Every row comes from one small tree of marks. The marks that hang from a mark follow it in brackets, in alphabetical order. Every link used is in the known rows. Which tree was each row made from?
Known rows
geten{vebo{pote}}: [-10.8  -7.0 -44.3  22.1  32.2  -1.7  -9.0   1.9 -48.5 -15.5  16.3 -17.4
  -8.3 -12.0  12.8 -36.1  19.7 -15.8  24.0  -6.8 -34.4  10.7  10.2]
geten{vebo{fize{boru} pote vanulo}}: [  0.6 -21.1 -23.1  29.3 -50.9 -16.8 -37.1  33.1 -15.0  40.1  36.6 -41.2
  -2.5  11.1  13.3 -24.0 -11.7 -18.9  -3.5  11.3 -57.3 -57.5  16.8]
vebo{geten pote sedadab}: [ 45.1  13.1  17.2  -3.9  22.0  18.8  14.5 -56.1 -29.8   5.4  11.6  42.5
   7.6 -10.4 -10.0  -5.9 -19.3   9.5   7.7  15.7  -1.2  54.5  -1.7]
boru{fize{vebo} pote}: [-76.4  -7.7 -27.5 -27.0  44.1  12.8  40.7  66.2  29.8 -70.7 -39.2 -14.9
 -35.5  -6.2  16.7   1.5  53.4  48.9  14.1 -53.7  19.6 -10.6  -3.8]
vanulo{vebo{geten pote}}: [ -7.6  -5.5  11.9  -2.1  29.3   4.3  10.2 -37.8 -44.9 -47.5 -14.9   7.7
  30.7 -14.3   8.5  -3.5 -15.6  -7.4  16.8   8.9  42.4  20.2  -5.9]
fize{vebo{geten sedadab vanulo}}: [ 30.1  12.9  13.8 -25.6 -15.5  65.4  16.4   1.3   2.8  -3.2  -0.6  42.1
  20.1   5.8 -36.7  -8.4 -10.0  36.7  29.5 -20.6  16.5  43.0 -35.8]
vanulo{vebo{fize sedadab}}: [ 24.6  11.2  13.9   4.4   9.9 -27.8  17.8 -18.5  -0.1 -31.2   1.8  -5.3
  30.9 -15.5 -22.2   7.0  22.2   9.0  16.5  47.7  14.6  16.2   4.1]
vanulo{vebo{sedadab}}: [  2.9  19.7   3.3 -18.0  38.6  -0.5  37.3  -9.5  -3.7 -48.1   7.3 -10.8
  28.1 -25.2 -18.2  -6.3  32.4   9.6  28.6  34.0  22.4  49.3   3.7]
vebo{fize sedadab}: [ 29.9  15.1  -8.6   7.7  12.0 -31.1  11.3 -20.0   7.7  -7.5  11.3  10.7
   7.1 -17.8 -21.3   3.8  33.0   6.9   2.4  38.6  -5.8  24.9  18.3]
vanulo{vebo{geten pote sedadab}}: [ 37.2   5.3  31.0  -7.5  20.1  20.8  15.6 -53.1 -31.3 -18.8   2.9  27.6
  34.6 -14.4 -10.0  -7.2 -21.7  12.6  24.7  28.8  20.2  42.9  -6.1]
fize{vebo{vanulo}}: [-29.0  -1.2 -22.7 -13.4 -15.0  27.5  10.7  43.3  -1.4 -22.9  -7.9 -15.8
  -6.7  10.2  -8.5 -13.4  22.5   2.8   7.2 -40.6  23.1  16.6 -23.6]
vebo{fize{boru} sedadab}: [  9.5  11.9 -27.3   1.9   0.9 -41.5  19.7 -11.1  15.8   6.5  25.2 -11.6
   4.1  -9.3  -7.4   1.4  21.1   4.3   6.2  33.0 -20.4 -10.9  22.1]
vebo{fize pote sedadab}: [ 49.9  -2.5   6.8  19.0  -7.9 -34.1  -6.0 -36.6  -7.0  33.9  10.3  14.1
  -6.6   3.6  -8.3  -1.6  -6.7   0.0 -14.0  31.1 -15.1   3.9  11.3]
vanulo{vebo{fize geten}}: [-14.3   2.9   1.1   6.5  18.2 -18.2   0.9 -28.5 -17.3 -62.3 -24.3  18.8
  52.8 -25.0  -7.4  10.3  14.8  10.3  17.3  27.9  43.0  -1.0  -2.4]
fize{boru}: [-56.6  12.6 -51.0 -21.4  37.1 -27.5  25.2  10.2  -6.9 -39.2  13.2 -34.7
 -15.1 -24.8  14.8  -6.1  40.8 -11.3   6.9   7.1   4.0  -2.2  23.1]
geten{vebo{fize{boru} sedadab vanulo}}: [ 26.4   9.5 -21.5  10.9 -39.0  -3.2 -11.5  30.7   8.6  32.2  48.9 -16.3
  13.4  -1.7 -17.4 -17.6  19.3   3.6  23.9  32.9 -57.5 -17.1  19.9]
vanulo{vebo{fize geten pote sedadab}}: [ 54.7  -0.3  46.8  18.5 -13.2  -4.8  -3.7 -55.1 -18.3  -3.4  -4.5  28.6
  43.2  -0.4 -13.7   7.6 -39.6  15.4  10.9  42.8  15.4   6.6  -6.5]
geten{vebo{fize pote}}: [ 10.2 -11.0 -34.3  46.0   1.5 -28.7 -27.2  -4.9 -37.1   8.5  10.4  -7.9
  -6.6  -1.9   8.1 -19.9  -0.1  -8.4   5.8  10.8 -44.6 -24.8   7.6]
boru{pote}: [-54.4  -2.0 -33.9 -13.5  63.1  -5.6  35.2  37.5  -8.5 -83.3  -7.4 -12.1
  -1.2 -42.6  -6.1  -3.4  57.3   1.4  -8.9   3.3  34.6  16.9  36.1]
sedadab{vebo{fize pote{boru} vanulo}}: [  9.0  -9.4  22.4  42.1 -25.4 -36.4 -68.1  13.3  16.9  30.9  -1.6  -2.0
 -20.0  21.4   5.1  15.2 -42.7 -34.2 -52.0  -5.4   1.0 -40.0   4.6]
pote{boru{fize{vebo}}}: [-85.1   2.8 -29.4 -17.4  30.7  -9.0  19.4  12.2  40.6  -6.0 -47.7 -27.2
 -50.4  21.8  33.4   9.6  39.2   3.9  10.2 -60.1 -11.5 -26.1 -21.2]
pote{boru{fize{vebo{vanulo}}}}: [-71.2  -0.5 -11.1 -24.1  -1.6  10.6   8.1  38.5  49.2  23.6 -39.5 -27.6
 -38.4  25.5  21.5  14.4  35.9  -8.0 -10.8 -61.0  -2.7 -31.5 -21.5]
sedadab{vebo{geten pote vanulo}}: [ 21.0  10.0  17.9   7.6   6.7  24.9 -33.2   8.8 -39.4 -27.5  22.0  37.6
   4.6  -9.3  -5.3 -13.4 -41.9   4.5 -16.2 -14.2  32.6  27.6 -14.2]
pote{boru{fize{vebo{geten vanulo}}}}: [-57.5  -4.3   2.7 -28.2   2.9  36.2   5.2  12.4  38.4  11.1 -47.8   9.3
 -14.0  21.9  19.6  23.5  12.3   4.5   1.5 -53.6  10.2 -23.8 -37.3]

Which tree is each row?
[-31.5 -11.4  27.8 -21.5   0.5   6.2   1.3 -14.5  13.9  43.7 -26.8  10.2
  -6.3  14.6  27.3  24.6  -7.1 -32.0 -33.5 -16.7  -4.4 -15.8  -0.1] => vebo{geten pote{boru{fize}} vanulo}
[  3.5 -24.5  15.9  25.1 -38.8 -40.2 -37.8  -9.7  22.5  58.6 -18.4 -15.2
  -5.6  21.0   7.8  26.2 -13.2 -62.4 -56.0  13.7  -5.0 -51.3  16.4] => vebo{fize pote{boru} vanulo}
[ 43.5   5.1  -9.3  18.5 -24.3   9.1 -13.5  21.6  -3.7  20.6  35.6  11.2
  32.7  -9.8 -32.9 -15.2  24.9  -5.2  15.4  35.7 -43.6  13.4  14.4] => geten{vebo{fize sedadab vanulo}}
[-22.5  -9.0   0.8  -9.3 -18.9  -4.3   2.6  48.7  11.4 -36.5  -2.6   9.3
  29.0 -18.1  -2.2  14.0  11.8   9.4 -30.7  22.5  17.2 -41.9  30.6] => vebo{fize{boru{pote}} geten vanulo}
[ 81.7  -0.9  45.0  10.0 -39.7   6.0 -17.9 -34.3 -11.2  49.9  15.2  43.4
  34.1  12.3 -20.3   7.6 -34.8  -2.6 -21.9  22.5  -3.1  16.9  -1.8] => vebo{fize geten pote sedadab vanulo}
[-74.3  -5.8 -49.4 -19.8  20.1   8.4  22.4  67.2  12.7 -65.8 -16.8 -37.2
 -31.8  -7.1   7.8  -6.6  23.1  30.5  11.0 -38.6  19.8 -29.7   5.8] => fize{boru{pote} vebo}
[ 20.3 -13.1  22.2   2.7 -33.5  28.0 -17.4   2.2  29.0  70.7 -14.2 -10.4
 -28.3  43.0  -7.7   8.5 -35.6 -17.4 -11.9 -28.0 -11.6  -4.4 -19.1] => fize{vebo{pote{boru} sedadab vanulo}}
[ 14.6  11.9  -0.3 -19.1 -24.0  39.6  17.1  25.1  13.5   0.5  11.9  -2.9
  -6.6   4.0 -28.5 -14.1  13.9  17.5  18.4 -28.2   7.8  36.9 -23.8] => fize{vebo{sedadab vanulo}}
[-16.9   1.7  32.5 -18.8  24.8 -18.2  24.2 -27.9  31.4  37.6 -21.0 -23.5
 -15.2   5.8  23.5  15.7   2.7 -10.4  -1.0   6.5 -13.8  -6.0   5.8] => vanulo{vebo{pote{boru{fize}} sedadab}}
[-29.6  -7.2 -25.6  -2.6  -6.7  21.4  -6.3 -13.5 -25.4  -9.0 -10.0  -5.5
 -21.2  18.7  30.3 -18.0 -40.7  25.7  24.0 -45.4   7.4 -19.9 -27.2] => fize{boru vebo{geten pote}}
[  3.4  -6.2  29.8  -3.0  24.2 -13.7   5.0 -34.7  15.0  21.2  -9.0 -19.2
   2.4   1.8  -3.8  13.0 -15.2 -30.2   3.7  28.2   4.0   1.5  13.8] => vanulo{vebo{pote{boru} sedadab}}
[ 16.9 -15.1  -3.6  29.0   1.1 -24.7 -11.2 -49.1 -33.9  -7.6 -16.7  31.3
  17.4  -5.2   5.9   5.0 -19.7  -6.3 -18.0  11.0   6.5  -9.0   2.5] => vebo{fize geten pote}
[ 20.9  -9.5   5.8 -11.0 -51.2  33.1   1.3  28.1  16.5  51.7  18.0 -29.7
 -25.8  29.3   3.0 -10.5 -38.0  12.8   4.4 -28.9 -12.1  -8.7 -12.2] => fize{boru vebo{pote sedadab vanulo}}
[  2.7   8.5 -11.6  34.7  -2.8 -27.6 -45.2 -18.5 -22.1 -16.7   9.4  20.4
 -13.8   3.7  21.3   1.7 -56.1  22.9 -12.4   2.0  -0.4 -36.2   2.8] => sedadab{vebo{fize{boru} geten pote}}
[-20.5   0.9 -26.6   4.5 -31.0 -37.1  -5.3  29.8  13.8   3.8  13.4 -34.8
   8.1  -8.3   8.4   5.4  23.2 -21.0 -20.3  14.0   0.8 -33.0  18.0] => vebo{fize{boru} vanulo}
[ 26.9  -0.3  17.8  -1.7  20.4   0.4  22.6 -26.0 -14.2 -16.9   9.2 -12.1
   8.2 -10.0  -6.1  -9.8  -8.6   1.1  18.7  23.8   9.6  36.7   5.6] => vanulo{vebo{pote sedadab}}
[-19.7  -0.7  17.2 -40.5  -3.9  49.6  45.7  75.9  44.8 -21.7  -9.8  -7.4
 -20.7   9.0 -11.5  -0.3  35.9  49.8   5.9 -41.4   6.7  21.1  -0.8] => boru{fize{vebo{sedadab vanulo}} pote}
[ -8.6 -20.8  26.3  23.8   3.3 -28.8 -28.0 -55.0  -4.9   7.7 -43.3   8.0
  21.7  10.9  11.4  27.5 -39.5 -24.1 -13.8  21.1  18.6 -44.5  -2.6] => vanulo{vebo{fize geten pote{boru}}}
[ 32.5   2.1 -23.5  16.7  23.5  13.3   1.2  -3.1 -37.0  11.1  39.1   0.0
 -10.0 -11.4 -11.9 -30.8   5.8   0.3  33.0  12.8 -53.1  32.8   9.5] => geten{vebo{pote sedadab}}
[ 42.7  17.2  18.0 -29.6   8.6  39.2  25.9 -14.9  -8.3  -8.4  17.8  39.2
  40.5 -23.7 -34.4   1.6  17.0   4.1  15.1  19.3  20.3  63.6  -2.7] => vebo{geten sedadab vanulo}
[ 51.7  -6.9  19.1  10.6 -56.1 -26.2 -13.1   3.2  18.8  69.6  33.1 -16.9
   2.2  18.4   0.3   2.0 -29.2 -15.1 -22.2  26.9 -25.0 -23.9  21.8] => vebo{fize{boru} pote sedadab vanulo}
[ 22.5   3.2  19.6  -2.7  25.8   8.1   0.5 -71.3  -1.5  36.6  -9.2  36.3
  -3.9   7.5   1.1  17.5 -30.5 -20.0  -3.6  17.7  -6.7  21.3   5.8] => vebo{geten pote{boru} sedadab}
[ -1.1  13.0   9.0 -39.2 -12.5  42.6  34.1  35.2  36.6  15.4  -4.6  -5.2
 -20.2  12.4  -3.0  -6.1  31.2  35.4  16.2 -41.9  -9.4  31.7 -21.8] => boru{fize{vebo{sedadab vanulo}}}
[-27.4 -13.6   0.2 -14.3 -23.1  20.5   7.1  35.3  15.3  24.2 -17.5 -29.9
 -38.9  30.0  27.4 -15.7  -0.2  10.3  -3.6 -67.2  -3.3  -7.9 -28.1] => boru{fize{vebo{pote vanulo}}}
[ 40.0  17.9  24.2   0.6  11.1  -3.3  16.4 -40.0  -6.6 -36.5  -2.9  31.1
  59.5 -18.8 -27.6  15.0   8.5  23.9  21.7  52.1  15.6  21.9  -7.2] => vanulo{vebo{fize geten sedadab}}
[ 57.0   0.9  36.5  -8.6 -15.9  35.8   9.5 -22.8 -18.6  31.0  20.9  42.3
  24.4  -6.2 -19.7  -4.0 -27.8  -0.3 -10.0  14.4  15.1  46.9  -2.9] => vebo{geten pote sedadab vanulo}
[  3.6  -9.1 -18.9  12.7  -6.1  14.1 -17.7  28.3 -37.3  12.1  29.4 -21.6
   2.5  -5.2   7.2 -32.9  11.3 -27.4   9.0   2.2 -28.5  10.1   6.7] => geten{vebo{pote vanulo}}
[-34.6  12.2  -8.5 -27.1  28.4  10.5  26.6   0.3  55.2  22.6 -26.8  -6.9
 -49.8  19.2  10.8  18.0  30.9  20.8  14.8 -36.7 -24.9  -2.2 -19.9] => pote{boru{fize{vebo{sedadab}}}}
[ 68.1 -11.4  10.0  39.8 -44.9  -1.7 -25.2  11.7 -12.2  58.6  41.5   5.4
  15.3  13.5 -17.7 -21.8  -9.9 -10.5   3.3  30.6 -52.9   0.7   9.4] => geten{vebo{fize pote sedadab vanulo}}
[-62.7  -8.1 -41.2 -23.1  22.8  34.6  21.2  38.8   4.3 -76.0 -25.9  -3.1
 -11.9 -12.5  11.5   1.3   2.4  46.6  18.8 -36.2  32.9 -21.2  -2.5] => fize{boru{pote} vebo{geten}}
[ 10.7   9.9   7.6  15.1   2.6  -3.1 -29.1  30.5 -23.6 -21.1  24.0  -2.1
 -20.0  -5.9  -2.3 -14.0 -19.3  -9.6 -23.3 -19.7  23.4  17.0  -2.6] => sedadab{vebo{pote vanulo}}
[-43.1   2.1 -31.9   1.2   2.2 -56.6   4.2   8.6   7.1 -42.4  -5.2 -44.7
  15.1 -13.9  13.7   6.5  20.9  -1.5  12.6  29.5  14.1 -43.5  17.1] => vanulo{vebo{fize{boru}}}
[-24.2   5.6 -13.2  22.6  44.0 -29.2 -37.1  -6.1  -6.3 -13.9  -2.8  -1.3
 -43.0   1.1  16.7   5.3 -18.2 -20.8 -20.2 -19.4  -0.2  -8.7   4.7] => sedadab{vebo{pote{boru}}}
[ 17.6  18.3   5.0  18.4  -3.2  -2.2 -38.3  10.0 -13.0 -40.3  13.8  46.5
  26.7 -17.8 -18.6   5.0  -8.7  14.3 -17.7   1.6  28.6   2.4 -12.1] => sedadab{vebo{fize geten vanulo}}
[-57.0  -7.2  -5.2  -8.7  34.0 -38.4  14.5 -16.1  18.0  29.2 -29.7 -23.4
 -44.7   8.9  41.9  17.0  13.7 -33.4 -24.5 -24.1 -16.3 -21.5  10.9] => vebo{pote{boru{fize}}}
[ 11.9 -18.5  29.0  21.2 -33.8 -18.1 -43.6 -28.1   4.0  56.0 -24.1  23.8
  18.8  20.1   2.3  32.6 -35.2 -40.7 -42.4  12.9   3.2 -41.4   4.7] => vebo{fize geten pote{boru} vanulo}
